Known rows, with every step that occurs
E-K-J-G-F-Q: [ 10.8 -15.1 -10.4   7.9   0.4  -2.0  -2.3  -6.4 -21.7   8.0 -15.0   0.3
 -17.9 -13.8 -28.9  14.1 -15.1  23.7   7.2   7.0]
E-K-J-G-F-Q-Y-M: [-12.7 -28.4   6.5  -0.5  -4.2   8.8 -12.0 -26.0 -21.9  19.9 -41.7   3.8
 -24.6 -19.4 -25.2   1.3   1.1  24.3  26.8 -16.3]
F-Q-N: [  2.4   0.1  -3.8  -1.1 -15.8  -5.7  -3.1  -9.6  13.4 -14.9   8.6 -12.4
  16.9  11.0   8.6  18.5  -2.5  -9.1  13.3  -3.0]
J-G-F-Q-L-M: [  3.0 -20.5  -3.0  -0.9  -1.8 -27.9 -11.7   8.8 -39.1 -21.1  -6.6  -6.6
  24.2  -4.3 -37.4 -41.9  -5.9  13.7 -16.7  39.2]
L-M-Y-Q: [ 12.8  -2.0  20.5   1.0   8.6 -12.3 -14.4   4.6  -9.7  -3.0  13.6   2.4
 -17.0  -3.6   3.3   8.0  -1.9   1.6  -7.5  -7.0]
J-G-F: [  5.1   3.6  -9.1  -3.3  20.8 -23.7  13.6  -7.6   9.8  -2.8  17.5 -20.0
   6.0  -2.2 -19.4 -22.6  -1.6   7.3 -17.3  10.5]
E-K-J-G-F-Q-Y: [-22.8 -21.8  -4.3  -6.0   1.3  19.0   2.1 -11.4 -34.0  15.1 -38.1   3.5
  -9.8  -2.7 -22.6   4.1  -4.8  23.8  20.4  -1.9]
K-J-G: [-10.9  27.3 -12.0   4.3  20.4   8.1   5.8  -8.0  24.2  -0.2  -6.5   4.0
  -8.7  -0.6  19.7  15.3   4.5  -2.3 -15.9   3.1]
K-J-G-F-Q-L-M-Y: [-26.1 -14.4   4.1 -10.3  -0.9   5.1 -31.0 -11.0 -63.8 -14.9 -31.5   6.6
  14.9 -13.1 -21.8 -29.6  -2.6  23.6  -7.0  18.5]
M-Y: [ -9.7  16.2   2.3   7.1  -3.5  -9.6 -13.3 -13.5  20.0  -3.0  13.8  -9.9
  14.5   5.8  19.8   8.9   6.2 -21.7   3.5  -9.8]
K-J-G-F-Q: [-10.2  -0.6  -9.8   0.0  12.9  -9.1  -7.1 -13.4   2.5 -13.6  -8.8  -5.9
  -1.2  -9.0 -21.3   1.1  -8.8  25.2  -6.5  18.7]
E-K-J: [ 21.3   8.0  -9.5   8.0   0.9  21.1   6.3  11.6  24.1  25.4   6.0  15.5
 -22.7  14.6  26.5  46.6 -15.9  -7.2   7.7 -19.0]
E-K-J-G-F-Q-N: [  9.9 -22.1  -7.4 -14.6  -5.0  17.6   9.2 -19.6 -44.6  14.8 -22.7  -5.4
 -15.0  -8.8 -21.1  14.0 -11.3  28.4  14.1 -12.1]
Y-L-M: [ 12.8  16.5  18.8   1.8  12.6  -5.5  16.7  32.0  26.9 -18.6  40.8  14.8
  -8.4   1.5  20.0   1.7   2.2  -7.7 -12.9   1.4]
E-K: [ 30.4   3.6  -8.2  16.5  -9.9  -7.5   5.8  12.7  24.9  16.5  16.9  -0.7
  -7.7  13.2  12.8  27.3  -9.5 -21.8   7.5  -9.9]
G-F-Q: [  9.2 -12.7  -4.7   3.1   0.2 -28.4  -7.3   3.4  23.8 -15.2  25.9 -15.7
  14.1   6.4 -23.7   0.9 -17.3   9.2   3.8  15.1]
L-Q: [ 11.2  15.6  -8.7   3.4  -2.0 -14.0  -4.1   8.9  39.0  -2.9  26.1  -7.3
 -12.2  13.2   4.6   1.1 -11.1  -6.6 -11.9  14.6]
K-J-G-E: [  1.9  20.2 -22.2  -2.6  16.8  21.2  19.4   1.1  14.9  -0.1 -17.0  17.4
   0.5   5.5   7.0  10.9   4.7  26.2 -15.7   4.6]
M-Y-L: [-12.4  24.2  14.0   9.2  -3.3  -4.6   1.8 -10.2  19.9  -6.9  15.4  -5.3
  10.4 -11.8  22.5  -4.5  22.2 -28.6   5.4 -14.8]
E-K-J-G-F-Q-Y-L: [-26.3 -15.1   8.2  -5.5   1.4  22.3  18.4  -8.0 -35.7  12.3 -34.0   7.2
 -14.4 -22.1 -20.1  -8.8  12.8  15.7  20.1  -8.0]

Rows
[ 34.0   1.2 -20.7  -1.3  -0.3  35.0  20.9  20.3  15.9  24.3  -2.0  29.7
 -14.0  19.5  14.8  42.5 -14.3  20.5   6.2 -19.0] -> G-E-K-J
[ 11.9  15.5 -13.2  13.6   7.5  12.3   7.5  -1.8   0.5  19.6 -16.7  11.5
 -24.4  -4.1  13.7  25.9  -0.9  -4.2  -3.2  -7.1] -> E-K-J-G
[-30.1  15.2  11.2  -4.3   4.8  12.0  25.2   6.5  34.7   0.6  10.0   0.4
  11.1   8.1  26.9  -5.9  22.2 -25.9   8.5 -14.7] -> Q-Y-L
[ 11.5  13.7 -20.4   6.8   8.3  -6.4  21.0   1.2  14.7  -9.0  -3.8  -0.7
  15.5   4.6  -8.0  -8.7  10.4  12.3 -17.1  13.6] -> J-G-E
[-22.8   6.9  23.9 -12.7  13.9  17.2  22.4  28.4  14.8 -12.4  20.9  19.0
  -0.6  11.8  26.1  -8.8  12.2  -7.9  -0.4 -10.1] -> Q-Y-L-M
[ 14.7 -11.2  21.1 -19.9   3.5   7.0  -3.3  -7.6 -33.8   2.4   9.2  -2.8
 -13.3   0.1  10.7   8.6   0.1   6.5   1.4 -27.1] -> L-M-Y-Q-N
[ -7.1   3.0   6.7  -1.6 -10.2   0.1 -19.3   8.4 -18.2  -6.3   3.6   4.9
  25.6  13.3  17.8 -14.8   3.1 -19.2  -5.9   2.4] -> Q-L-M-Y
[  8.5  10.4   6.3 -18.8  -8.7   8.9  23.8   1.1  17.5  -0.9  24.8  -9.1
 -13.7  -1.6  14.9  -8.6   5.2  -9.3  -3.3 -10.6] -> Y-L-Q-N
[ 18.8  -2.7 -13.1  11.7  -2.9 -13.8  -0.2   5.0  16.2  21.6  -3.6 -15.4
  11.1   3.8   1.8  -5.1   0.2 -28.6  -9.7   3.0] -> Y-Q-L
[  1.5  -1.7  -2.8   9.2 -13.0 -10.0 -17.1 -17.0 -10.7  21.0 -17.2 -19.1
  15.4  -4.4   2.5 -11.7  11.1 -31.3   0.9  -6.5] -> M-Y-Q-L
[-17.0   2.2   8.5   1.6  -0.5   0.0  -4.4 -11.1  46.2   9.0   3.5  -2.0
   2.0   9.4  21.6   1.9  11.5 -16.8  15.3 -22.7] -> Q-Y-M
[ -9.0  21.9  13.8   2.7 -11.3  -7.0  -5.3  -9.3  14.0  -6.8  16.7  -6.4
  -8.5 -15.3   7.3 -16.7  14.9 -17.6  -3.2  -1.3] -> M-Y-L-Q
[-11.5  -9.4  -8.2 -21.9   9.3  13.0   7.0 -24.5 -22.8  -7.7 -12.1 -10.0
   2.0  -6.3 -15.9   2.5  -7.6  29.2   1.9  -2.0] -> K-J-G-F-Q-N
[ 28.0 -10.3   1.4   2.8   4.7 -11.7  -2.9  26.1  -3.7   8.9   7.0   2.7
  -2.3   9.5   2.8  -7.1  -8.5 -11.8 -18.4   8.8] -> Y-Q-L-M
[ -7.8 -25.1   9.3  -8.0 -15.9 -15.3 -31.0   2.5 -40.2 -18.3   1.9  -4.8
  32.0   3.4 -23.3 -29.0 -10.1   8.3   1.6  14.1] -> G-F-Q-L-M-Y
[-26.2   0.2  25.4  -0.3  -2.9   2.2   3.4  23.2   6.6 -29.4   6.4  17.2
   6.4   1.9  10.3  -4.0  13.6  -2.1  10.3   5.6] -> F-Q-Y-L-M
[ -3.9   3.2 -14.8  19.9 -26.2 -21.1 -20.4   3.9  16.7  -9.8  -6.5 -10.2
  36.2   9.1   0.9  -3.4  -0.4 -30.7   3.7  23.0] -> F-Q-L
[ -4.0 -28.6   3.8  -3.4 -15.1  10.8 -26.5  -6.7 -86.4   5.6 -40.4  12.0
  -0.7 -16.7 -28.9 -16.2  -7.6  22.3   5.2   6.6] -> E-K-J-G-F-Q-L-M-Y
[  8.2  20.5   3.8   3.6  -3.9 -10.3  10.6  12.7  39.5  -6.1  30.9  -3.7
 -15.6  -6.4   6.7 -10.6   3.1 -14.6 -12.0  10.1] -> Y-L-Q
